Each row was made from one small tree. The marks that hang from a mark follow it in brackets, in the order of their numbers. Every link used is in the known rows. Write each row's tree.
Known rows:
Z408[Z99[Z282[Z15 Z603]]]: [10 13 -8 -10 15 1 14 25 -4 -12 -4 -36 4 17 4 4 41 15 -38 14 19 12 -8]
Z282[Z99[Z408 Z836[Z558]] Z390[Z15] Z603]: [13 0 1 9 10 8 -6 42 -2 -11 -7 -51 2 12 2 7 20 -29 7 37 -11 1 -14]
Z390[Z15[Z282[Z408 Z603]]]: [0 -7 3 -11 -11 3 22 3 1 -25 -24 -14 -25 16 6 13 8 -4 -9 31 -19 3 -1]
Z99[Z282[Z15 Z390 Z603] Z408 Z836[Z558]]: [27 4 21 7 26 7 -11 42 -22 -23 -9 -63 5 -24 8 -9 49 10 -7 23 17 7 -12]
Z390[Z15[Z282[Z99[Z408 Z836[Z558]] Z603]]]: [-5 -5 10 3 3 13 3 42 11 -8 -18 -34 9 10 4 -15 15 -24 -1 41 -14 -1 -40]
Z558[Z307 Z836[Z99[Z282[Z15]]]]: [0 13 60 -14 5 9 8 25 -8 18 2 -22 33 -28 -10 -5 11 -21 -10 -6 24 2 -36]
Z307[Z836[Z99[Z408[Z282]] Z558]]: [-10 2 46 -13 10 14 -5 36 -2 28 9 -7 19 -29 -10 -26 20 -13 -7 12 12 -15 -36]
Z603[Z282[Z15 Z408]]: [15 4 -12 -2 9 9 4 13 2 -7 -16 -14 -37 4 3 22 -7 -6 -18 24 -1 11 20]
Z307[Z836]: [-9 4 10 -4 0 0 2 1 2 21 9 -3 8 -12 -4 3 -2 -5 -1 -2 -1 -6 -1]
Z99[Z282[Z390[Z15] Z603] Z408]: [15 -2 16 -9 1 5 6 14 -15 -24 -16 -32 -9 4 7 6 54 12 6 7 19 6 -27]
Z801[Z390[Z15[Z282]]]: [0 0 1 -1 -27 0 9 -5 0 -2 -25 4 -11 26 4 21 17 -22 9 1 -12 9 18]
Z282[Z390[Z15] Z408[Z99] Z603]: [15 3 -21 -9 0 -2 17 14 -6 -21 -8 -37 -23 33 1 32 22 -14 -19 35 -17 7 33]
Z836[Z99[Z408[Z282[Z15 Z603]]] Z558[Z307]]: [7 7 57 -17 16 16 10 41 -9 -9 5 -17 8 -23 -6 -7 28 9 -16 21 22 -11 -32]
Z307[Z836[Z99[Z282[Z15 Z603] Z408]]]: [1 6 47 -14 20 12 4 32 -5 6 -4 -34 8 -19 -3 -5 41 -4 -26 13 37 0 -54]
Z390[Z15[Z282[Z99[Z836[Z558]] Z408 Z603]]]: [0 -3 -5 5 2 8 8 40 10 -16 -21 -41 -7 17 5 -3 -4 -35 -6 54 -33 1 -14]
Z603[Z282[Z15 Z99[Z836]]]: [5 8 -34 7 13 13 -6 37 15 0 -15 -25 -10 29 5 17 -4 -22 -25 24 7 13 4]
Z603[Z282[Z99[Z408]]]: [-5 -5 -7 1 13 14 -3 22 18 -1 -13 1 -17 19 4 -4 3 -8 -6 23 11 1 -42]
Z408[Z282[Z15 Z99[Z836] Z390 Z603]]: [14 8 -35 -3 15 6 2 36 -5 -38 -14 -43 -10 54 17 35 45 -2 -39 33 4 9 25]
Z282[Z15 Z390 Z408[Z99[Z836[Z558[Z307]]]] Z603]: [26 10 6 1 26 2 8 42 -13 -18 6 -60 0 -10 -3 16 10 -10 -20 45 -14 -1 39]
Z801[Z390[Z15]]: [7 7 -3 4 -18 0 1 -5 0 7 -10 -3 -11 23 -1 23 12 -28 21 -11 -7 9 21]
Z836[Z558]: [3 3 13 8 0 -1 -3 12 -6 9 9 -10 9 -22 -5 -11 -11 -3 7 8 -10 -4 0]
Z15[Z282]: [-7 -6 5 -5 -10 0 8 0 0 -10 -15 6 0 1 5 -3 5 6 -10 12 -6 1 -2]
Z558[Z307 Z836[Z99[Z282 Z408]]]: [-10 -1 75 -15 13 15 1 21 -2 17 2 -7 37 -38 -10 -36 21 -16 10 -5 29 -10 -78]
Z15[Z282[Z99 Z603]]: [-13 -6 -7 -2 -2 1 17 11 10 -28 -15 -7 -6 37 12 7 9 4 -28 38 -9 -1 -25]
Z307[Z836[Z99[Z282] Z558]]: [-7 7 46 -1 4 4 -5 35 -9 30 12 -23 31 -41 -11 -28 2 -13 -5 8 17 -7 -41]

Which tree is each row?
[-8 0 -10 -6 -21 2 13 17 10 1 -25 -4 -2 32 2 15 4 -35 -7 21 -14 6 -9] | Z390[Z15[Z282[Z99]]]
[-6 -4 31 -4 4 14 11 42 10 -9 -12 -26 17 -6 0 -16 8 -19 10 36 -9 -10 -48] | Z390[Z15[Z282[Z99[Z408 Z836[Z558[Z307]]] Z603]]]
[2 3 25 6 10 6 -5 24 -1 9 14 -15 27 -39 -7 -24 -16 -2 19 2 -3 -12 -6] | Z99[Z836[Z558[Z307]]]
[26 3 -5 0 11 -3 9 7 -17 -35 -12 -39 -36 14 9 42 18 -1 -22 35 -9 8 39] | Z282[Z15 Z390 Z408 Z603]
[24 3 18 -5 15 3 5 28 -22 -36 -18 -50 -21 7 6 23 34 -9 -33 37 18 11 -3] | Z836[Z99[Z282[Z15 Z390 Z408 Z603]]]
[-4 4 -32 -10 13 9 -3 27 10 -1 -1 -10 17 28 3 -17 34 0 -27 6 6 1 11] | Z408[Z99[Z836] Z282]
[18 -1 17 -7 -5 4 0 26 -17 -10 -22 -33 -11 2 -3 10 23 -38 -2 18 11 10 -6] | Z836[Z99[Z282[Z390[Z15] Z408]]]
[1 -1 32 -6 19 16 -7 33 0 3 6 -7 23 -34 -2 -39 22 6 19 2 10 -17 -27] | Z99[Z408[Z282] Z836[Z558[Z307]]]
[-1 -12 4 -2 5 3 10 15 -2 -40 -24 -18 -15 31 14 14 33 3 -22 47 -4 -1 -24] | Z15[Z282[Z99[Z408] Z390 Z603]]
[7 8 -1 -5 -1 8 10 44 -5 -20 1 -36 11 21 5 14 24 -5 0 27 -6 -8 4] | Z408[Z282[Z99[Z836[Z558[Z307]]] Z390[Z15] Z603]]
[4 -3 37 -6 13 4 5 17 -16 -23 -7 -41 1 1 3 0 25 -6 -20 32 7 2 -28] | Z558[Z836[Z99[Z282[Z390 Z408 Z603]]]]
[-3 -4 5 0 -9 6 12 10 13 -19 -31 -9 -19 50 10 19 34 -27 2 29 -9 5 -29] | Z801[Z390[Z15[Z282[Z99[Z408] Z603]]]]
[4 -2 -25 9 14 1 -3 23 1 -33 -6 -37 -2 39 12 18 15 -5 -19 35 -2 2 3] | Z282[Z99[Z836] Z390 Z603]
[16 6 47 0 29 13 -2 41 -8 -9 1 -43 20 -45 0 -28 31 14 7 11 23 -5 -45] | Z99[Z282[Z15 Z603] Z408 Z836[Z558[Z307]]]
[10 2 11 4 6 18 -5 49 4 6 -7 -30 3 -8 -4 4 -1 -27 20 28 2 -4 -15] | Z603[Z282[Z99[Z408 Z836[Z558[Z307]]] Z390[Z15]]]
[5 1 48 -13 -5 11 -3 25 -15 14 -14 -32 20 -12 -7 -5 39 -37 6 2 18 7 -38] | Z558[Z836[Z99[Z282[Z390[Z15]] Z408]]]
[-8 -2 48 -11 14 11 -6 27 -1 22 -2 -13 19 -29 -7 -28 27 -17 -3 2 33 -6 -65] | Z307[Z836[Z99[Z282 Z408]]]
[-9 6 39 0 0 3 -3 27 -4 34 18 -15 24 -34 -15 -10 -18 -22 -6 13 0 -10 -16] | Z307[Z836[Z99 Z558]]
[10 11 -10 13 19 4 -3 42 3 -6 2 -49 6 13 3 8 0 -19 -19 35 -10 5 -4] | Z282[Z15 Z99[Z836[Z558]] Z603]
[3 -2 58 -11 14 6 13 17 -16 -23 0 -34 10 -14 -1 -1 18 -2 -9 27 12 -7 -36] | Z558[Z307 Z836[Z99[Z282[Z390 Z408 Z603]]]]
[8 9 -29 -19 -14 2 11 19 -8 -4 -8 -14 -2 39 1 24 44 -9 -21 6 -1 7 41] | Z408[Z99 Z282[Z390[Z15]]]
[12 -2 69 -3 12 9 -6 37 -22 -2 2 -23 23 -49 -9 -26 22 -6 11 14 28 -10 -46] | Z836[Z99[Z282[Z390] Z408] Z558[Z307]]
[16 12 0 -1 15 6 6 48 -11 -28 1 -45 7 17 8 22 28 2 -20 36 0 -4 18] | Z408[Z282[Z15 Z99[Z836[Z558[Z307]]] Z390 Z603]]
[0 2 63 -21 2 11 13 29 -13 1 0 -30 15 -24 -7 5 41 -4 3 7 34 -10 -49] | Z558[Z307[Z836[Z99[Z282[Z390[Z15] Z603] Z408]]]]
[12 -1 -39 5 3 12 -4 34 8 -15 -25 -34 -29 38 6 28 -2 -42 -4 40 -11 11 19] | Z603[Z282[Z99[Z836] Z390[Z15] Z408]]
[19 4 -9 14 21 14 -16 53 -1 -3 -14 -46 -10 2 4 13 10 -26 -12 40 2 9 5] | Z603[Z282[Z15 Z99[Z408 Z836[Z558]] Z390]]
[-4 3 49 -31 -3 14 18 26 -9 -3 1 -13 6 -2 -5 19 44 1 -7 10 24 -15 -21] | Z558[Z307[Z836[Z99[Z408[Z282[Z390[Z15] Z603]]]]]]
[-11 -2 70 -17 19 13 10 25 1 3 8 -13 22 -35 -6 -25 28 12 -4 7 40 -17 -81] | Z558[Z307[Z836[Z99[Z282[Z603] Z408]]]]
